In the rows, 128 means zero.
Known rows, with every way that one mark hangs from another:
nubo(velu): [137 126 120 137 135 112 120 145 122 133 130 117 118 133 111 113  99 127
 133 146 121]
nubo(puve(bemodeg(bove)) velu): [155 137  82 195 163 109 101 211 114 100 115 107  89 128 114  84  24 127
 142 167 122]
velu(nubo(puve(bemodeg(tiba(belum))))): [144 130 105 113  81 112  94 233  98 105 131  95  81 111 150 129 137 141
  46 136 118]
ridu(bove(bemodeg(puve tiba(belum)))): [159 136  97 104 142 128 124 190 113 109 124 140 113 101 147 150 159 137
  45 120 144]
bove(bemodeg(puve)): [147 132 106 159 161 150 154 169 131 103 128 145 107 104 116 108 116 137
 132 128 131]
bove(bemodeg): [136 122 118 139 144 142 151 140 124 121 130 141  96 122 124 125 110 127
 158 110 132]
bemodeg(bove(ridu) puve(nubo)): [157 146 101 150 150 171 121 177 120  78  83 144 119 142 137 133 122 119
  73 103 128]
puve(bemodeg(bove) nubo): [138 143 108 153 140 138 109 176 122  94  95 117  99 140 134 116 111 136
  88  94 134]
ridu(bove): [132 137 128  99 148 125  96 126 122 132 121 123 144 140 137 150 118 114
  99 122 137]
ridu(bove(bemodeg)): [140 130 117 114 163 138 123 140 117 123 124 136 112 135 133 146 100 113
 129 102 141]
puve(bemodeg nubo): [135 143 124 133 112 135  91 165 126 116 104 111 105 135 140 126 121 144
 104  99 134]
velu(nubo(puve(bemodeg(tiba)))): [150 137 109 130  99 134  87 230 109  86 113  83  72 129 133 122 127 136
  67 116 115]
ridu(bove(bemodeg(puve))): [151 141 107 133 180 145 124 169 123 106 120 140 122 117 123 130 106 123
 106 123 140]
bemodeg(bove puve): [143 141 101 170 174 139 143 170 132  88 114 138 132 115 113 103 124 129
  91 141 128]
bemodeg(bove puve tiba): [157 143  97 157 153 143 140 188 131  73 100 125 113 117 119 115 162 137
  48 114 127]
bemodeg(puve tiba): [155 143 113 136 127 140 124 176 135  95 111 120 121 112 125 126 172 146
  64 121 127]
ridu(bove(bemodeg(tiba))): [154 133 114  98 142 142 117 160 116 106 109 123  93 137 138 159 139 121
  90  76 140]
bove(bemodeg(puve(nubo) tiba) ridu): [176 139 101 128 117 185 124 194 119  76  82 140  77 133 144 155 154 136
  76  64 132]
bove(bemodeg ridu): [150 115 114 116 134 162 149 146 123 118 130 152  90 138 132 141  97 113
 163 103 134]
velu(nubo): [121 125 135 108 118 135 127 156 113 111 131 110 110 135 119 126 151 120
  83 114 116]
ridu(bove(bemodeg(puve tiba))): [165 143 102 120 160 150 115 188 123  89 105 128 104 120 130 144 147 132
  67  96 140]

Rows:
[162 145  95 148 126 126  96 209 116  85  82  94  69 148 122 115 121 143
  50  84 127] : puve(bemodeg(bove tiba) nubo(velu))
[165 155 105 124 144 162  96 188 113  81  75 124  98 131 144 160 158 136
  40  63 139] : ridu(bove(bemodeg(puve(nubo) tiba)))
[158 111 106  85  97 144 153 169 113 120 136 153  81 124 154 160 147 127
 101  99 135] : bove(bemodeg(tiba(belum)) ridu)
[154 152 115 139 109 153 103 175 124  88  78 116 114 122 140 143 185 151
  43  87 126] : bemodeg(puve(nubo) tiba)
[154 130  94 142 138 153 104 233 103  77 119 111  77 147 131 114  60 105
 101 130 118] : velu(nubo(puve(bemodeg(bove(ridu)))))
[162 135 102 146 139 153 148 187 132  87 112 133  89 106 119 122 156 146
  95 104 131] : bove(bemodeg(puve tiba))
[162 136  96 141 139 142  97 198 115  97  97 117  83 161 126 116  65 119
 100 103 130] : puve(bemodeg(bove(ridu)) nubo(velu))
[162 137 106 141 136 182 128 174 120  92  96 151  95 131 138 140 112 128
 119  94 132] : bove(bemodeg(puve(nubo)) ridu)
[170 122  94 106 116 152 151 197 120 103 131 157  91 105 146 144 152 136
  77 119 135] : bove(bemodeg(puve tiba(belum)) ridu)
[143 118 108 109 105 124 154 162 112 121 136 141  86 107 147 143 161 142
  94 106 134] : bove(bemodeg(tiba(belum)))
[147 129  97 121 118 109 130 199 122 106 129 122  95 115 142 119 150 143
  48 119 137] : puve(bemodeg(bove tiba(belum)))
[154 118 100  97 110 133 143 172 113 108 122 145 104 134 153 153 155 118
  58 110 132] : bemodeg(bove(ridu) tiba(belum))
[151 148  94 146 120 133 125 192 109  83  87 133 113 110 152 139 187 147
   4 104 129] : bemodeg(bove puve(nubo) tiba(belum))
[152 136 100 173 134 105  85 199 117 123 126 102  98 123 119  94  34 136
 159 173 122] : nubo(puve(bemodeg) velu)
[170 135  97 150 145 165 122 191 114  99  97 141  84 137 121 126  83 126
 124 107 125] : bove(bemodeg(puve(nubo(velu))) ridu)
[161 131  90 145  98  86  89 221 107 125 130 102  87 108 142 115  86 149
  93 166 124] : nubo(puve(bemodeg(tiba(belum))) velu)
[169 130  98 112 127 152 121 203 133  85 110 122  83 149 133 130 122 124
  79  91 136] : puve(bemodeg(bove(ridu) tiba))
[154 139 101 133 108 143 135 190 109  97 100 141  89 100 153 144 179 156
  48  92 133] : bove(bemodeg(puve(nubo) tiba(belum)))
